(in the rows, 128 means zero)
Known rows, with every way that one mark hangs from another:
rovalo[vizib[dala]]: [ 98 110 133 128 108  69 152 114 122  98 118 106  86 123 120 110 113 142
  89 161 143 113 115 152 142]
lali[lusa[tesid[mugo]] rafu vomu]: [110 105 153 117 148 119 205 135 136  63  80  91 162 137 101  95 130 126
 172 131 148  96 143 141 139]
lusa[lali[vomu]]: [132 102 164 121 129  91 139 137 123 126 107 125 130 116 104 145 184 112
 163 145 141 108 119 155 117]
mugo[lali]: [135 119 140 137 137 102 139 139 129 122 112 118 117 130 106 142 157 107
 117 116 130  94 131 161 122]
vizib[dala mugo]: [121 131 102 121 123 106 148 104 110  90 115 133 110  97 119 123 107 128
 118 143 126 119 129 126 110]
lusa[lali]: [124 119 144 134 132  89 140 135 115 135 112 128 121  98  93 142 142 113
 138 159 136 102 138 166  84]
rovalo[vizib[mugo[tesid[vomu]]]]: [114 112 162 133  77 107 149  78 121  46 117  98 127  76 135 124 175 153
  72 133 157 128 100 117 118]
lali[rafu]: [121 122 116 111 130 107 166 135 122 123 102 131 116 108 119 138 115 123
 163 144 151 112 157 154 124]
rovalo[vizib[dala mugo]]: [106 124 111 118 109  77 157  85 123  72 110 108 101  96 115 110 110 151
  77 143 144 105 117 134 118]
lali[vomu]: [133 119 148 108 125 107 134 129 135 124 117 132 127 134 136 142 172 118
 154 127 136 135 127 149 159]
ziguk[mugo[lali tesid[rafu] vizib]]: [113  55 163 178 129 135 201 141 116  75  93  58 105  80  72 144 174  99
 117 128 118  65 142 155 110]
lusa[lali tesid[rafu]]: [109  82 132 162 130 114 167 159 107 121 114  96 120  85  63 167 121 136
 145 172 149 105 147 172  68]
mugo[vizib]: [150 113 155 113 123 102 144 112 125 113 136 113 103 110 109 121 157 112
 125 142 128 113 128 175 123]
rovalo[vizib[dala mugo[lali tesid]]]: [ 87  85 145 162 101  96 166 109 111  49 108  91  91 107  85 112 155 131
  47 128 153  57 108 123 106]
vizib[dala mugo[tesid]]: [ 94 108 130 147 108 125 156 109  99  72 124 121 105  98 112 123 129 117
 101 153 135 106 138 118 102]
rovalo[vizib[mugo[tesid[rafu vomu]]]]: [ 95 102 144 135  79 118 179  96 115  40 110  71 115  61 118 146 153 169
  90 135 154 124 108 121 108]
vizib[dala]: [116 123 128 131 119  98 147 128 111 113 127 133  91 124 124 119 107 114
 135 159 128 128 131 149 133]
lusa[lali[rafu] tesid[vomu]]: [146  82 157 139 112 115 172 144  88  93 104 118 138  78  89 125 137 124
 177 171 164 116 116 157  85]
mugo[lali[vomu] vizib[dala]]: [151  66 174 130 127 101 156 132 113  85 117 106  83 146  92 108 192  86
 143 125 114  77  82 155 154]
rovalo[vizib[mugo]]: [120 136 116 109 111  82 140  88 141  84 111 107 124  88 122 128 136 159
  76 125 153 108 132 143 110]
lali[lusa[tesid] rafu vomu]: [109  87 136 125 156 108 185 147 128  98  81 118 155 144  96 112 142 122
 183 135 179  96 156 149 144]
rovalo[vizib[dala mugo[lali]]]: [113 106 115 135 115  75 160 101 122  65  99  97  95 111  91 111 132 133
  66 117 139  70 104 132 112]
tesid[mugo[lali[lusa]] rafu]: [ 97 128 133 143 155 102 206 140 139  79  66  60 126 125  79 133 119 122
 141 110 107  62 140 151 109]
lusa[lali tesid[rafu rovalo vomu]]: [130  72 147 154 126 133 192 137  98  72 107 108 105  73  54 168 123 139
 180 176 165 141  91 146  82]
tesid[rovalo vomu]: [152 123 147 112 121 124 153 105 127  82 109 141 102 107 123 142 134 126
 165 147 151 166  94 130 144]
tesid[rafu rovalo[vizib]]: [ 90 103 116 121 130  96 193 116 147  85 101  94  75 108  85 169 103 162
 125 150 173 124 116 149 133]

Rows:
[109 112 130 101 156  98 188 136 134 105  68 124 143 141 111 117 146 116
 201 125 168  91 153 143 153]
lali[lusa rafu vomu]
[ 67  98 125 140  99 111 182 108 129  66 107  71 107  77  99 159 139 163
  75 134 162  98 140 136  96]
rovalo[vizib[mugo[tesid[rafu]]]]
[126  92 155 142 121 111 204 132 111  56 110  53  64 113  73 117 122 109
 127 131  76  67  97 157 109]
tesid[mugo[lali vizib[dala]] rafu]
[ 93 101 116 153 156 112 192 147 126 108 103  92 139 118  81 143 102 139
 145 148 163 103 164 166 107]
lali[lusa[tesid[rafu]]]
[124  85 176 156 127 126 168 111 121  84 115  89 121  79 112 109 169  99
 105 153 130 101 150 153 126]
ziguk[mugo[tesid vizib]]
[127  85 150 152 144 117 163 135 115 104 117 132 113 103  58 151 123 120
 139 176 178 114 122 160  81]
lusa[lali tesid[rovalo]]
[136 127 149 129 140 121 178 119 142  69  94 104 101 125  87 134 127 109
 125 124 120 104 101 136 122]
tesid[mugo[lali] rovalo]
[139 111 165 117 126 116 193  94 123  43 123 100  60 112  86 100 102 113
 132 161 105 115  83 137 130]
tesid[mugo[vizib[dala]] rovalo]
[173 126 190 106  96 113 159  90 121  59 130  83 111  93 133  95 158 119
 130 134  85 140  82 150 129]
tesid[mugo[vizib] vomu]
[106  79 156 154 114 126 154 126 108  63 105 116 110 128 101 128 190  97
 115 115 135  75 106 106 129]
vizib[dala mugo[lali[vomu] tesid]]
[111  78 134 118 166 126 208 133 138  74  78 129 138 143  73 124 126 120
 198 147 208 103 134 140 150]
lali[lusa[tesid[rovalo]] rafu vomu]
[114  73 173 163 119 119 180 111 100  72 115  92  95  83 105  94 150  94
 110 168 121  96 139 140 129]
ziguk[mugo[tesid vizib[dala]]]
[163  91 154 147 144 104 166 121 133  94  96  90 123  95  93 112 170  91
 117 122 112  75 130 163 127]
ziguk[mugo[lali vizib]]
[125  68 152 131 132 112 169 161 108 107  99 125 139 107  76 139 163 117
 183 162 175  97 132 160 104]
lusa[lali[rafu vomu] tesid]
[ 73  90 113 149 125 150 208 112 102  45 101 113  69  88  75 165  93 136
 140 161 154 113 125 100 100]
vizib[dala mugo[tesid[rafu rovalo]]]
[143  91 143 137 132 101 172 106 111  84 111 100 103  88 111  91 125 102
 128 158 107 109 133 151 137]
ziguk[mugo[vizib[dala]]]
[132 108 129 109 101  95 174  64 119  25 101 121  87  88 111 109 108 157
 111 149 159 140  63 104 134]
tesid[rovalo[vizib[dala mugo]] vomu]
[127 105 169 140 148  87 196 109 120  54  92  69  97 136  72  65 130  91
 113 128  93  38 106 154 115]
tesid[mugo[lali[lusa] vizib[dala]]]
[163  99 190 113 125 114 163 116 142  68 110  78 113 136 103 109 204  97
 127 104  93  85  82 156 144]
tesid[mugo[lali[vomu] vizib]]
[ 75 110 127 125 115  99 222 103 133  42  98  69  49 107  84 133  64 161
 113 163 128 118  90 130 128]
tesid[mugo rafu rovalo[vizib[dala]]]
[ 79 100 139 147  95  97 161  92 112  55 120  99  94  98 111 112 133 147
  61 154 157  93 121 122 112]
rovalo[vizib[dala mugo[tesid]]]
[131  79 154 158 112 121 168 150  94  94 114  95 128  68  81 157 136 139
 161 163 139 133 112 160  80]
lusa[lali tesid[rafu vomu]]
[134  79 150 159 168  82 201 110 120  75  72  82 120 114  77  73 137  78
 126 131 112  40 132 153 125]
ziguk[mugo[lali[lusa] vizib[dala]]]
[109  90 158 163 108 145 188 126 110  74  90  85 132  57 128 147 148 129
 148 144 121 144 139 123 133]
ziguk[mugo[tesid[rafu vomu]]]
